Each row was made from one walk, in order. Every step used is in the known rows, and no mark comes twice. Write each row's walk.
Known rows
lepu-turor-gaden: [  1   1  16   7   9   4  10   3   2  12 -12  -5  -2   2   1   9  -7  -1
  -3  -5   8  -1   2 -12  -2  -5  -6  -2  26   8   2  -4   3  -7   6  -6]
popema-zomu-ledud-pudu-vako-vorode: [  7 -15   5 -12  24  11 -18  -2  17  10   4   0   5 -12  18 -14   5   9
 -13  -7   2  -3   2   6   4  -2  -3   7  23  -2  -3 -15   5   5   0  -4]
lepu-turor-gaden-pasu-ledud-pudu-vako: [  3   9  11   4  23   3   1  -8   4   5  -6  12   3  19   5   8   5   3
 -10   7  15  -1   6  -9  -7  -3  -7  -2  55  11   4  -7  12   3  13  -4]
lepu-turor-ledud-pudu: [  6   1  12  -3  10  -3  -4  16  -3  14  -2  -1  -3   4   4   6  -2   7
  -5  -1   5   2   4  -6  -8   0 -25  -5  -1   5   0   2   8 -16  10  -4]
gano-vako-pudu-ledud-zomu-bepa: [ 16   3  -8  -6  14  14  -4 -11  -6  11   2   7   6 -12   9 -16   7  -2
   2  -1  -4  -1   6 -11  -5   4  23  11  46   2  -4   5   7   9  -7   2]
ribu-zomu-ledud-pudu: [  4  -5   1  -5   9   1  -8  10  -1  -8   8   9   8  -6  12   3   4   2
  -4  19  -5  -2   9   9  -1  -1 -14  -8 -20   0   0  -4  -2  -5  -2   3]
popema-zomu-bepa-pirug-gaden-turor-gano-vako: [ -4  -3   0   8  10   0   2  -6  -1   7  -8   5  -3 -21   6   5   2  16
  -3  -2 -16  -3  12 -34  -5  -4   8  -7  16  12  -2   9   6  20  -2 -13]
vorode-vako-gano: [ -1  -5  -2 -17   3  -3  -4  -6  15  13   1   5  -4   7   4  -1  -1   5
   3 -16  -1   4   4   1   4   0  -3  -1  13   0  -5   3  -4  -1  -1  -4]
lepu-turor: [  2   1  12   8   2  -2   7   9   8   0  -3  -7   0   2   3  -2  -4  -4
  -1 -12   3  -1   1   1   0   2  -5   7   8   5  -1   6   3  -7   4  -6]
pasu-ledud-zomu: [  7   5  -7   8  -8  -3   1  -8  -5  13  -2   7   8   5   5   3   6   3
   2   9  13   2   5  11 -10   4  13  -6   3  12   1   2   2  -1  -5  11]
turor-gaden-pasu-ledud-pudu-vako-gano: [  2   1   5 -11  22  -5  -6 -16   5  15   1  11  -5  20   4  -6  10   8
  -4   3   9   1   6 -16  -3  -4  -5 -10  54   5   2 -11   3   8   7   1]
pasu-ledud: [  0   6  -1  11   3  -5   2  -4 -10   1   0   2  -2   6   6   5   3  10
   5  13  10   0   2  -7  -3  -1  -1  -6   1   6  -2  -6   2   1  -1   8]
gano-pirug-gaden: [ -4  10  -4   4   2  -4   2  -5   2  -1   9  -1   0  -7  -2   6  -2  -7
  -1  -3  -4  -2   9   2  -3 -10   7  -9  12  -1   4   4   2  10  -2   1]
popema-zomu-ledud-pudu-vako-gano-pirug-bepa: [  2   0   3  -9  26  -5  -6  -1  10  -3  15   5  -7  -4   5 -19   4   6
 -15  -4 -13  -1  10  -6   5  -9  -1   1  53  -7   3  -9   7  18  -6  -8]
lepu-turor-gano-vako-vorode: [  7 -15   4   1  11  10   4  -5   2   6 -12  -7  -9 -20  12  -3  -8   0
   3 -16   2   1  -2 -28  -6   5   8   7   5  -1  -4  11   0  -5   5  -1]
pasu-gaden-turor-ledud-zomu: [  7   2   6   2  -5  -3   0  -1  -6  26  -5   4   4   4   9  16  -1  13
  -2   1   3   3  11   6 -13   5  14 -15  -7  17   3   3  -5  -7   3   1]
popema-zomu-ledud-pudu-vako-gano: [  4  -7   7 -19  22  -3  -9   2  17  13   7   1  -3   4  13 -21  11   3
  -9  -9  -4  -3   1   4   5  -3  -7   3  29  -2  -6 -14   4  11  -1  -7]
pudu-ledud-zomu-bepa-pirug-gaden: [ 15   4  -1  17   2  -6  -4  -7   3  28   7   6  12  -9  -4 -11   9   0
  -1  -1  -4  -1  14  -7   4  -8   2  -6  33  13   0  -1   8  14  -9   4]
ribu-lepu-turor-ledud-zomu-bepa: [ 18   2  12  10   0  -1   9   7  -1  12  -2   4   0  -5   7  -4  -2  34
 -11   2 -14  -4   8  -5   1   1  -8   2  18   4   0  11   6 -14 -12  -2]
gaden-turor: [-8 -4  4 -1 -1  1 -5  1 13 -4  2  2  3  2  4 13  0 -1 -1 -5 -4  1  7 -1
 -3  2  2 -2  5  8  1  3 -7 -5  4 -7]
gaden-pirug: [ -1   4   0   5   3  -1   0   3  -7   9   5  -2  -1   4  -1  -2  -1  10
   1  -3  -3   2   3   1  11   2   0  -2   1   3   2   9   3 -11   2   0]
ledud-pudu-vako: [  4   1   3 -12   5   5  -9  -3  16  -2   1  11   6   9  -1  -3   8 -11
  -8  -3   3   2  -1   3  -2  -5  -5   5  20  -1   2  -4  10   7   4  -2]
ledud-pudu-vako-gano-pirug: [  1   1   3 -21  11  -8 -11  -6  17  -9   9   3  -5  13  -1  -8   7  -5
  -4 -16  -3   0   6  -4   3  -5  -3   4  43 -10   1   3   6   9  -2   1]
vorode-vako-gano-pirug-gaden-turor: [-11   2  -3 -10   3  -6  -7  -8  26   5  11   5   1   1   5  18  -2  -3
   0 -20  -8   2  18   2  -2  -7   6 -11  27   7   1   9  -8   4   1  -9]
ribu-pasu: [  6   9  -3   9  -1  -9   5  -1  -4 -10   2   4   3   0   0   2  -1  11
  -2   1 -14  -6   4  -1   8   0   3  -2 -11   0  -1  -1   0   0  -4   3]
bepa-pirug-gaden-pasu-ledud: [ -3  11  -3  26  10 -15   4 -15 -13   9   7   9   4   5  -1   8   6  16
   2  17   7  -1  14 -13  -1  -3   0 -16  20  15   1  -2   1   9   5   3]
turor-gano-vako: [  1  -1  -5  -3   7   7   9  -6 -12  -2 -13   3 -10 -10   3   7  -4  -3
   2   2  -5   1  -2 -26 -11   3  11  -2  -4  -2  -2   8   3   7   4  -2]
zomu-bepa-pirug-gaden-turor-ledud-pudu: [  0  -1   8   6   2  -7 -15   7   6  17   7  10   5  -5   2   8   6  23
  -5   7 -10   1  17 -23  -2  -8 -27 -19  22  14   4   2   5  -6   1  -6]
gano-pirug-gaden-turor-ledud-pudu-vako-vorode: [  1  -9   7 -13  14   5 -19  -7  19  12   9   1   1  -6   9   9   2   4
 -10 -14   1   2  11 -11  -4  -9  -4  -7  31  -1   4  -2   2  -1   4  -2]
zomu-popema: [ -3   1  -7   5   1   0   0   1   1   4  -4   1  -5 -10   0  -8   1   3
   3   6  -9  -1   1  -5   6   0  -6   3   8  -7  -6   1   7  -1   2  -3]
bepa-pirug-gaden: [  0   3   3  16  -5 -10   2  -5   6  12   6   2   7  -6  -8   2   5  -2
   3  -1  -1   2   8 -13   4 -11  -3 -10   3   8   1  -1   2  10  -1   1]
pasu-ledud-pudu-vako-vorode: [  8  -9   2  -5  10   6 -17 -11  15   7   3   6   4   2  11  -7   7   4
  -2  -2  13   3   0  -8  -1  -4  -4   2  22   0   0  -9   5   2   1   9]
popema-zomu-bepa-pirug-gaden-turor: [ -6  -2   6  13   3  -9  -7   0  13  11   6   4   8 -12   2   1   6  19
  -6  -5 -13  -4  17  -9   5  -8  -2  -7  21  17   1   1   1  13  -6 -13]
gaden-pirug-bepa: [  1   3  -2  14   1   0   4   0  -7   9  11   4  -4  -3  -7 -10  -3   8
  -3   2  -8   6   4  -9  10  -4   2  -5  16   1   8   6   4  -4  -2  -1]
zomu-bepa-pirug-gaden-pasu-ledud: [ -1  11  -4  29   9 -12   2 -14 -11   5   7  12   3   0   3  -3   7  29
  -1  20  -1  -5  16 -16   4  -3  -5 -14  40  16   2   0   4  10  -3   2]
ribu-lepu: [  8   3   7   4   5  -4   8  -3   4  -9   6   6   1  -1  -2  10   0  15
  -2   5 -13  -1   2 -11   1  -5   0   1 -12  -8   0   2  -3  -2  -3   0]
ribu-lepu-turor-ledud-pudu: [ 12   2  18   0  14  -7   2  14  -1   9   2   3  -2   3   3  13  -2  18
  -6   3  -5   2   5 -15  -7  -4 -24  -5 -10   0   0   4   5 -17   7  -4]
pasu-ledud-zomu-bepa-pirug-gaden: [  8   7  -3  27 -12  -9   1 -10   2  19   5  10  13  -7   0  -8   9  16
   2  10   0  -1  14  -8   2  -9   0 -13  26  18   1   2   7  10 -14   8]
ribu-lepu-turor-gano: [  7   3  17   9   4  -2  15   6   0   5  -9  -3  -7  -3   4   6  -8   8
  -4 -10  -5  -1   2 -29   0   2   3   4 -20  -2  -1   8   0 -13   2   1]
popema-zomu: [ -1  -2   1  -5  13  -3  -2   4  -7   9  -3  -4  -2  -5   3  -5   1  11
  -6  -2   0  -3   1   9  -1  -1   5   3 -11   2  -2  -5   4  11   0  -8]

Which walk is each row?
[  2   0   0   0  11   5  -9   8   7  -2   7   7   8  -4  12   0   3   0
  -4  12  -5  -2   6   5  -2   0 -15  -7  12   2   1  -6   0  -7   3  -3] : zomu-ledud-pudu
[  4   1   5  -7  13   9  -7   2  16  -5   5  10   7   4  10  -2   7  -7
 -11   5  -2  -2   1   4   2  -3 -10   3  31  -1  -1 -11   7   2   3  -4] : zomu-ledud-pudu-vako
[  0   3  14 -16  15 -13 -10  -4   9   3   6   2  -8  17   8   6   2  11
  -3 -14  -4   1  14 -13  -3  -5   1  -9  34   0   1  -1   0   6   5  -2] : pasu-gaden-turor-ledud-pudu-vako-gano-pirug
[-11   6   0   3   1  -4  -5  -4  14  -4  11   1   3  -4   2  18  -1  -7
  -2  -8  -7  -1  15   0  -6  -6   8 -10  17   6   5   7  -6   5   2  -6] : gano-pirug-gaden-turor
[ -7  -1   7  14  -5  -9  -4  -4  18   8   8   3  10  -4  -3  15   4  -2
   1  -6  -4   3  14 -13   1  -8  -1 -11  10  15   2   2  -5   4   2  -6] : bepa-pirug-gaden-turor
[  5  -5  16 -15   9  -9  -9  -2  14  20   3   5  -6  16  10  -3   7   7
   0 -12  -1   4   7 -13  -4  -3  -3 -11  18   6  -1  -8  -2   4   8  -2] : pasu-gaden-turor-ledud-pudu-vako-gano
[ 4  3 13 -7 10  0 -8  0  6 10 -2 10  1 14  8 12  4  6 -7  1  2  3  6 -7
 -8 -4 -2 -9 12  8  3 -8  4  3 11 -4] : pasu-gaden-turor-ledud-pudu-vako
[ -2   8  -1 -11  22 -13  -8 -14   4 -10  10   8  -6  20   4  -3   9   9
  -5  -3   2  -2  12  -6  -1   0   1  -1  56  -3   1   2   5  10   3   2] : gaden-pasu-ledud-pudu-vako-gano-pirug
[  0   4   2  14   7   6   6  -4 -10  18   3   5  -5  -3  -9  -2  -6  11
  -5   6  -4   6   6 -20   8  -9  -1 -12  31   4  11  -2   5  -4   0  -2] : turor-gaden-pirug-bepa
[ -8   0   1   5  -5   0  -3  -2  17   9   8   2   5  -6   4  11   1 -10
   0  -5  -4   1   9   1  -6  -5   5 -12   2  12   4   2  -8   2   3  -6] : pirug-gaden-turor
[ -4   0   4 -14  10 -11 -15   4   7  18  12   1  -6   2   5  12   2   7
  -2  -6  -6   3  16 -13 -10  -7 -15 -21  15   5   4   3  -3  -6   5  -3] : vako-gano-pirug-gaden-turor-ledud-pudu
[  8 -14   3 -13   8  10 -18  -8  22   7   3   4   6  -4   6 -10   6  -3
  -5 -12   6   2  -1  -2   1  -4  -3   6  21  -4   1  -5   4   1   1   4] : ledud-pudu-vako-vorode
[  9  10  -4  11  16   0  -6 -17  -6  28  12  10  15  -7  -1 -13  11   6
  -3   0  -1  -2  20 -15   3   1  20  -2  50  12   1   3   2   9   0   1] : vako-pudu-ledud-zomu-bepa-pirug-gaden-pasu
[ -4   2   8   9  -2  -5  -1  -3   7   1   0   4   6   5   9  12  -2   4
   5  -2  -2   0  10   0  -6   1  13 -10  -2  14   3  -1 -10   4   7  -4] : pasu-gaden-turor
[  5  -4   8  11  -7  -7  -7   2   2  12  -2   8   7  -2   1   5   5  34
  -8   1  -8  -1  17 -16   6   2 -10  -4  33  15   0   9   4  -8  -9  -3] : gaden-turor-ledud-zomu-bepa-pirug
[  5   6   5  -6  27  10  -1 -12 -16  17  -4  -1  -3  -6  15   8   0 -15
  13  -9   6   4   8 -43 -11   4  38   1   6   5  -6  -6  -5  10  15   3] : pasu-gaden-turor-gano-vako-pudu-ledud
[  3   0   5 -10  22   7  -8   4  11   2   3   6   5   0  12  -6   8   1
 -16   3  -2  -4   2  11   1  -4  -6   5  23   0  -2 -15  10  10   3 -10] : popema-zomu-ledud-pudu-vako
[  1  11  -6  22   9 -11 -10  -9  -4   6  10  19  10   2   2  -4  11  24
  -1  23  -2  -3  18 -13  -2  -5 -15 -17  40  16   5   1   8   8   0   1] : zomu-bepa-pirug-gaden-pasu-ledud-pudu
[ -5   7  -7   8   9  -2   3 -10  -4  10   7   6   3  -3  -1   1   1  -1
  -5   7  -4  -3   9   7  -5   0   8 -12  14   7   5   3  -3   7   7  -6] : pirug-gaden-pasu
[  2  -7  15 -12   5 -13 -11  -3  23  25   9   5  -2  10  -1  -1  12   3
  -3 -15  -2   6  11 -26   2 -11 -17 -12  28   7  -1  -6   2   4   4  -4] : bepa-pirug-gaden-turor-ledud-pudu-vako-gano
[  1  -1   0  -4  21   2 -11  11   1   6   5   4   6  -8  14  -4   4   9
  -9  11  -5  -5   6  12  -4   0 -10  -4   4   5  -1 -10   4   2   2  -9] : popema-zomu-ledud-pudu
[  3   2 -12   3  -8   3   0  -3   5  16  -6   5   3 -10   0  -9   4  -2
   0   5  -6   1   4  10  -1   4   6   3  10  -1  -4   7   8  -3  -3   0] : ledud-zomu-popema
[  3   1   3  -5  17  -2  -5  -4  15 -10  16   8  -6   0   3 -15   3  -1
 -11  -3 -13   1   9 -12   6  -9  -5  -1  62  -9   5  -5   4   9  -6  -3] : zomu-ledud-pudu-vako-gano-pirug-bepa
[ -3  17 -19  16   3  -4   4 -15 -15  22  -5   9  -3 -10   6   1   2   8
  -3  14  -1  -3  16  -6  -7   5  19 -12  24   4   0  10   8   2   1   7] : turor-gano-pirug-gaden-pasu-ledud-zomu-popema
[ -2  10  -3  26  18 -15   1 -11 -16  13   5   9   2  -4   5  -6   8  37
  -5  19  -1  -7  17  -9   3  -4  -1 -12  32  17   0  -4   7  18  -3  -4] : popema-zomu-bepa-pirug-gaden-pasu-ledud
[ -3   9   3 -11  28  -9  -6 -18   1  -2   4   9  -7  21   3   5   6  11
  -6   1   6  -3  13 -15  -2  -5  -1  -8  71  -1   4  -5   6   9   4   1] : turor-gaden-pasu-ledud-pudu-vako-gano-pirug
[ -4   5  -4 -16   2  16  -5  -9   6   7   1   8   9  -2   5   6  -2   0
   3 -12   9   5   4 -10   2   0  16   6   7  -2  -5   1  -2  -6   2  -2] : vorode-vako-pudu
[  9   2   5   9  -7   0  -2   0  -5  19  -5   8   3  -2  13  -1  -1  30
  -5   5  -8  -3  13   3  -5   4   7 -12  20  17   3   5  -1  -5  -7  -1] : pasu-gaden-turor-ledud-zomu-bepa
[  3   7  -6  19   0  -7   0 -13   1  14   6  14  13  -5  -4  -8   7  17
  -8   7  -9  -4  18   2   2   1   7 -10  42  15   5  11   3   9  -5  -4] : ledud-zomu-bepa-pirug-gaden-pasu
[  8  -6  18 -17  12  -7  -3   7  15  19   0  -3 -10  14   5 -14   5   1
  -5 -19   3   3  -1 -13   1  -3 -17   2  25  -1  -4  -3   7  -5   5  -4] : lepu-turor-ledud-pudu-vako-gano
[ -2  -3  11   9  10 -10  -5   6  -5  25   1  -1  -4 -10   5   8   2  37
 -10   1 -10  -3  16 -20   3  -8 -13 -14  11  15  -2  -4   4   3  -3 -13] : popema-zomu-bepa-pirug-gaden-turor-ledud
[ 4  5  2 -3  7  1 -7 -6  8 -2  1 12  4 14  4  0 10 -3 -4  8 11  2  0 -3
 -4 -6 -6  0 22  3  1 -9 11  8  3  5] : pasu-ledud-pudu-vako
[ -3  10  -1  13  20  -2   5 -14 -21   8  -6   8  -3  10   5  15   0  20
  -2  23  12  -3   8 -13  -6   1   2 -14  33  11   4  -9   0   1   8   2] : turor-gaden-pasu-ledud
